In the rows, zero is written as 128.
Known rows, with every step that occurs:
pino -> gumeb -> zumif -> gebunem -> bemuz -> zulor: [106 120 130 153  97 121 124  97 134 157 101  55 151  86  83 139 104  93
 152 149 126 142 106 126 107 126 101 140  90 116  66 104 129 102 111]
zulor -> gebunem -> sunel -> gumeb -> pino: [ 91 110 137 126 102  86 121 129 134 130  87 123 131  82 117 124 118 160
 110 162 149 210 106 147 151 118 104  82 118 136  84 119 148 112  95]
bemuz -> zulor -> gebunem: [116 118 131  71 103 111 180  88 143 151 104 121 133 108 122 145  96 134
 120 145 142 207 141 164 151 118 104 161 137 135 121 118 139 119  97]
pino -> gumeb -> zumif: [102 118 130 155 112 120  99 157 127 149 105  60 143 101  83 131 103  96
 149 146 125 156 100 118 116 123 103 106  84 119 103 104 128 110 106]
zumif -> gumeb -> sunel -> gebunem -> pino -> vuza: [116 118 113 106 154 125 119 156 131 153  74  56 104 116 114 156 106 109
  96 151 140 159 221 142 149 123  91  92 131 126 251 132 128 120 137]
zumif -> gebunem: [130 122 132 142 103 113 129 107 135 156  99 107 149 107 118 150 122 130
 130 142 129 108 170 119 125 123 100 116 130 141  52 118 137 105 151]
nifu -> bemuz -> zulor -> gebunem -> sunel -> gumeb: [112 116 137 191 107 114 202 186 133 142  94 127 130  97 121 138 102 144
 116 156 136 175 135 134 152 119 109 138 123 128 108 117 141 114 106]
nifu -> bemuz -> zulor -> gebunem -> pino: [112 120 133 196 112 129 204 180 134 147 107 118 132 118 121 147  96 129
 114 146 140 178 156 137 152 117 108 141 125 134 127 134 133 116 117]
pino -> gebunem: [111 118 124 135 141  93 126 125 128 145 100 111 150 117 119 150 134 117
 128 138 130  81 148 125 125 124 100 105 126 139 117 125 131 112 119]
pino -> sunel -> gumeb -> zumif: [104 109 124 151 124 105 106 143 123 130  92 127 124 200 124 138  98 139
 122 153 127 125 167 105 133 121 104 110 129 120  80 119 132 110 106]
zumif -> gumeb: [127 124 126 139 138 124 126 161 135 172  99  60 139 111 118 153 111 123
 135 148 137 135 165 122 134 123  96 104 136 134 195 127 136 117 148]
nifu -> bemuz -> zulor: [125 121 134 200 120 117 205 192 130 152 104 120 131 112 120 150 106 135
 121 139 130 138 158 123 135 119 108 150 130 127 133 119 134 116 119]
zumif -> sunel: [115 118 132 127 121 121 127 137 121 124 102 120 131  82 117 146 110 142
 122 129 131 130  98 122 135 117 109  96 122 132 159 124 138 111 121]
bemuz -> zulor -> gebunem -> sunel -> gumeb -> pino: [107 114 136  74  98  91 177  95 141 142  87 121 129  78 122 132 100 157
 107 156 144 196 116 157 135 118 106 159 133 131  98 120 145 116  87]
pila -> sunel -> gumeb -> zumif -> gebunem -> kizeg: [109 109 111 143 104 110  98 143 122 163 122 119 131 124 105 149 121 152
 118 180 136 111  49  95 144 112  97  97 118 114  64 124 144 103 107]
pila -> sunel -> gebunem -> pino -> gumeb -> zumif: [ 97 110 111 137 130 131  98 139 119 174 133  94 122 115  97 145 124 124
 130 179 146 179  55 136 162 113 104  85 116 116 166 130 133 115 100]
pila -> sunel -> gebunem -> pino: [103 110 111 126 135 128 108 132 119 173 132 116 119 120 109 153 132 139
 121 176 148 169  80 137 171 111 103  84 132 123 179 136 135 117 105]
sunel -> gebunem: [105 110 123 132 150 114 125 135 124 139  88 123 117 134 118 140 127 144
 126 160 141 200 131 162 167 123 102  88 129 126 176 106 136 123  95]
sunel -> gumeb -> pino: [ 98 106 135 144 119  65 121 152 124 118  81 125 127 144 118 145 109 186
 116 179 139 123 133 100 108 123 107 108 112 132  84 131 139 113  97]
pila -> sunel: [119 116 116 126 115 108 109 138 122 181 149 114 131 106 108 158 138 141
 130 156 138 130  92 113 145 113 101  95 133 125 146 122 141 110 119]
bemuz -> zulor -> gebunem -> pino -> gumeb -> sunel: [107 118 127  58  97 127 172  86 141 144  93  98 136 102 113 150  80 109
 110 148 146 207 176 159 155 116 103 161 120 137 140 140 129 118  95]
zumif -> gumeb -> pino: [119 123 127 150 141  82 127 169 135 168  98  47 138 109 115 154 110 151
 124 151 141 137 160 123  90 122  99 105 134 135 192 130 140 117 146]
sunel -> gumeb -> zumif -> gebunem -> pino: [ 99 105 127 158 107 131 110 132 127 122  78 123 132 143 119 132 101 146
 134 178 132 106  90  99 144 122 105 116 111 118  16 141 131 106 115]
zumif -> sunel -> gebunem -> bemuz -> nifu: [ 99 112 124 178 144 124 143  73 119 121  91 124 118  86 112 149 127 149
 124 146 139 170  77 156 155 123 103  93 129 121 196 113 138 111  94]
bemuz -> nifu: [117 119 131 234 134 112 151  89 126 148 100 118 124 109 116 152 129 133
 126 134 136 125 145 124 136 125  89 115 146 133 122 116 134 117 110]
nifu -> gebunem: [123 116  98 171 132 109 133 114 134 164  78 120 122 123 116 154 125 124
 106 137 140 123 149 149 142 121  94  97 123 108 165 128 139 113 142]
zulor -> gebunem -> pino -> sunel: [ 94 115 127 130 113 129 119 116 135 137 102 116 132 161 120 145  95 115
 108 145 154 213 178 148 170 114 102  89 127 147 117 149 128 116 116]
zumif -> gumeb -> sunel -> gebunem: [121 119 112 105 148 120 127 154 131 158  82  57 131 112 119 159 112 121
 119 149 137 170 214 145 153 124  91  90 134 125 252 119 134 120 134]
zulor -> gebunem -> sunel -> gumeb: [ 96 110 136 118 101 108 120 126 135 129  85 129 131  83 119 124 120 147
 115 160 147 209 107 146 173 119 102  81 118 135  85 116 147 112  96]
sunel -> gumeb -> zumif: [ 98 104 127 153 117 118 110 150 124 118  82 132 125 147 119 129 109 153
 136 173 130 123  79 105 146 122 106 109 112 112  53 125 135 110  97]
gumeb -> sunel -> gebunem -> bemuz -> zulor: [106 110 105  87 139 111 153  72 124 133  78 114 120 113 116 162 128 130
 104 138 137 177 214 163 168 123  93 115 131 112 214 111 131 111  85]
pino -> sunel: [117 118 126 139 129 101 115 137 125 148 106 118 129 179 124 150 109 123
 116 126 130 130 217 117 129 120 100 107 141 134 130 116 131 113 121]
gebunem -> pino: [107 116 127 140 128 148 122 135 126 142  92 112 129 127 119 147 106 112
 111 139 146 112 154 108 157 111 102 110 129 136 124 172 121 115 126]
pila -> sunel -> gumeb: [110 108 118 124 108 105 104 142 120 163 131 129 128 123 111 158 127 158
 130 185 139 123  83 100 153 115 104  96 123 123 117 126 142 111 105]
gumeb -> sunel -> gebunem: [109 111 109  87 142 109 129 129 121 129  79 114 120 123 118 156 123 130
 104 138 134 181 221 153 168 121  95  85 125 121 211 110 130 117  97]
nifu -> gebunem -> pino: [115 115  97 174 135 135 133 111 133 160  71 116 120 128 118 154 112 109
  95 142 148 110 153 140 155 116  95 100 123 111 164 164 130 114 147]
pino -> sunel -> gumeb: [110 110 129 137 123  98 110 140 123 130  89 133 126 198 124 149 100 141
 118 155 130 122 207 102 137 121 103 109 132 132 102 120 132 114 107]
gebunem -> bemuz -> zulor: [111 116 121 135 120 118 177  22 133 156  99 118 131  99 114 161 133 132
 128 136 140 123 137 138 142 122  98 167 141 115 133 124 134 102  94]
pila -> sunel -> gumeb -> pino: [104 108 119 133 110  74 106 148 119 161 132 120 127 123 109 156 127 179
 122 187 144 125  80 100 122 115 106  96 121 124 116 129 144 110 103]

Rows:
[117 122 134 146  96 136 118 111 134 155  93  78 154 102 104 150 102  98
 127 152 135 106 177 107 127 121 101 119 109 146  55 146 125 106 151] | zumif -> gebunem -> pino -> gumeb
[102 115 120  95 117 106 132 101 127 141  83  64 137  92  87 158 107  98
 125 152 133 186 205 147 141 127  96 120  90 121 196 100 127 113  84] | pino -> gumeb -> sunel -> gebunem -> bemuz -> zulor
[119 116 138 143  96  90 126 117 133 147  77 110 143  64 117 132 129 155
 116 158 130  92 134 107 112 122 102 112 127 134  20 121 146 102 137] | zumif -> gebunem -> sunel -> gumeb -> pino
[116 120 126  74 105 110 176 100 143 146  87 119 131 110 119 146  88 130
  90 138 145 199 140 155 153 112  94 158 133 136 112 119 142 118  88] | bemuz -> zulor -> gebunem -> kizeg
[106 113 127 125 139 122 127 135 119 116  93 124 120  93 117 139 112 149
 121 146 135 181  84 151 154 120 110  84 121 128 193 112 139 117 106] | zumif -> sunel -> gebunem
[116 120 135 194 112 114 206 181 134 148 109 120 133 115 121 147 101 135
 119 144 137 184 154 141 147 119 108 140 126 132 127 117 137 116 115] | nifu -> bemuz -> zulor -> gebunem
[104 115 122 102 121 105 110 145 124 140  86  64 139 100  88 153 106  97
 125 151 130 187 208 137 140 125  97  92  84 128 193  99 127 117  95] | pino -> gumeb -> sunel -> gebunem
[109 112 108 126 136 108 107 145 119 174 121 117 120 118 104 155 132 145
  99 167 145 170  77 133 164 109  91  79 129 121 171 112 144 115  92] | pila -> sunel -> gebunem -> kizeg
[105 107 115 139 110 113  98 144 119 163 133 124 125 125 108 146 127 156
 136 182 136 125  43 102 149 115 104  97 120 111  96 124 142 107 103] | pila -> sunel -> gumeb -> zumif
[103 110 113 125 139 118 102 135 119 172 128 115  92 121 103 151 131 133
 102 175 148 164  85 136 161 113 102  85 128 122 177 131 133 117 105] | pila -> sunel -> gebunem -> pino -> vuza
[ 94 109 130 147 122  80 130 108 120 104  86 123 134  97 116 149 112 173
 118 161 136 104  82 112 110 121 111 102 109 128 128 133 140 105 102] | zumif -> sunel -> gumeb -> pino -> gebunem -> bemuz
[104 107 133 143 113 119 112 151 124 135  71 126 124  61 116 112 128 147
 121 153 129 108  59 106 149 117 103 101 123 108  60 120 144 107  98] | gebunem -> sunel -> gumeb -> zumif
[103 116 121 243 134 114 159  15 125 153  99 118 126 103 110 163 151 131
 131 135 142 111 135 130 144 128  86 125 144 117 128 120 133 101  98] | gebunem -> bemuz -> nifu
[ 94 115 130 127 111 135 123 118 136 136 103 116 133 131 118 143 102 120
 113 149 156 213 145 150 177 114 102  88 121 146 116 150 130 116 115] | zulor -> gebunem -> pino
[103 116 134 120 105 111 124 126 136 144  98 119 133  70 117 126 125 135
 114 139 146 213 113 156 167 117 100  80 126 136 104 113 146 112 106] | zulor -> gebunem -> sunel
[107 114 132  78  97 117 172  93 141 143  87 123 127  79 122 124  99 141
 118 154 140 198  88 159 154 117 106 160 133 122  83 118 143 114  88] | bemuz -> zulor -> gebunem -> sunel -> gumeb -> zumif
[111 119 125 103 109 105 110 146 125 142  92  62 145  93  88 157 104  92
 126 138 127 153 218 117 128 124  97 100  84 131 170 107 126 112 106] | pino -> gumeb -> sunel
[ 93 114 124 151 112 112 138  57 137 144 110 119 136 118 112 153 131 134
 126 145 152 215 134 163 169 123  97  94 122 132 118 117 138 106  99] | zulor -> gebunem -> bemuz
[ 90 111 129 128 110 127 115 119 134 128  96 123 130 170 122 143  90 123
 108 158 154 209 174 141 175 116 103  90 122 147 102 151 128 116 109] | zulor -> gebunem -> pino -> sunel -> gumeb
[114 117 126 167 110 130 114 128 130 154  98  99 138  76 112 116 126 125
 136 130 123 111  61 123 123 118 101 111 128 109  19 114 139 100 135] | gumeb -> zumif -> gebunem -> sunel
[104 117 130  83  98 134 167  92 142 147 100  97 135 106 111 137  81 110
 121 151 144 208 117 157 150 115 106 164 121 131 106 137 130 118  95] | bemuz -> zulor -> gebunem -> pino -> gumeb -> zumif
[102 118 123 128 114 105 122 134 136 137  88 118 135 129 111 145 102 129
  83 135 151 214 140 144 167 112  86  80 116 144 103 116 143 114  96] | zulor -> gebunem -> kizeg
[ 99 111 123 144 139 124 134  90 119 118  93 124 121  89 112 148 125 149
 123 146 139 172  78 153 157 121 107  89 123 121 196 114 138 109  98] | zumif -> sunel -> gebunem -> bemuz
[107 110 125 154 116 106 107 131 125 131  90 124 130 195 122 139  98 137
 125 156 127 118 174 105 127 123 103 114 130 123  53 118 132 107 116] | pino -> sunel -> gumeb -> zumif -> gebunem
[101 111 135 133 116  87 122 145 119 102  87 125 127  99 117 145 101 178
 116 160 135 126  87 109 112 119 113  97 110 132 130 131 141 111 106] | zumif -> sunel -> gumeb -> pino
[ 93 112 121 158 143 139 109 145 120 121  92 110  93 109 106 118 105 125
 111 138 132 159  26 143 137 117 109  95 115 106 125 126 130 111 108] | gumeb -> zumif -> sunel -> gebunem -> pino -> vuza
[105 112 115 135 155 112 121 151 124 136  64 121 118 138 113 143 116 140
  84 150 144 189 128 147 169 115  87  83 123 127 165 107 140 121  83] | sunel -> gebunem -> kizeg
[100 109 117 132 146 117 162  53 129 146  86 123 118 118 117 150 135 143
 126 161 145 194 121 174 168 125 100 131 138 114 180 106 136 114  78] | sunel -> gebunem -> bemuz -> zulor
[ 96 117 126 152 120 122  99 162 123 134  88  62 138  89  81 130  92 101
 126 147 129 174  69 127 123 120 100  94  77 117 130 102 133 110  93] | pino -> gumeb -> zumif -> sunel -> gebunem -> kizeg
[ 95 113 124 200 149  45 139  98 123 140  98 101 119 162 113 151 125 172
 104 146 146 160 177 142  83 123  99 106 139 127 151 114 137 113  97] | gumeb -> pino -> sunel -> gebunem -> bemuz -> nifu
[104 110 107  90 143 126 127 128 120 126  74 111 119 127 120 155 115 121
  97 140 140 173 224 147 176 117  95  86 125 123 211 136 123 118 102] | gumeb -> sunel -> gebunem -> pino
[ 93 110 126 135 144 138 114 139 124 138  79  95 123 129 105 139 108 114
 121 170 147 198 137 149 169 121 104  91 108 131 179 134 124 123  95] | sunel -> gebunem -> pino -> gumeb
[ 92 114 125 199 115 109 150  33 136 143 108 120 131 114 110 154 134 133
 127 144 153 212 133 165 167 125  91  99 131 132 117 114 138 106  95] | zulor -> gebunem -> bemuz -> nifu
[111 119 136 196 119 119 200 181 134 146 102 118 106 118 115 145  94 121
  95 145 139 174 159 137 143 119 108 141 123 134 126 130 131 117 117] | nifu -> bemuz -> zulor -> gebunem -> pino -> vuza
[ 92 109 133 129 101 113 116 130 135 130  88 126 129  84 116 118 118 144
 119 158 144 211  79 148 170 118 103  83 117 127  70 115 146 110  96] | zulor -> gebunem -> sunel -> gumeb -> zumif
[ 96 109 124 134 159 127 115 137 124 135  76 119  78 140 110 136 113 120
  88 162 148 179 138 151 165 121 103  91 123 128 175 135 124 124 101] | sunel -> gebunem -> pino -> vuza
[116 118 133  69 100 114 178  88 142 153  95 119 131  70 123 132 104 134
 114 140 142 200 121 163 153 116 104 158 140 131 112 117 143 116  95] | bemuz -> zulor -> gebunem -> sunel
[110 111  94 175 132 128 126 112 130 153  63 123 117 169 122 154 102 113
  91 152 145 106 182 132 153 117  95 103 124 111 152 163 129 114 142] | nifu -> gebunem -> pino -> sunel -> gumeb
[109 109 136 127 113 112 118 149 124 137  69 132 125  59 120 122 131 150
 115 156 132 105 100 105 153 118 102 101 125 121  83 121 144 109 102] | gebunem -> sunel -> gumeb
[102 117 131 148 139  38 129 141 127 145  93  94 142  78 113 137 137 162
 107 136 137  90 124 123  68 119 105 102 125 134 111 128 142 110 114] | gumeb -> pino -> gebunem -> sunel
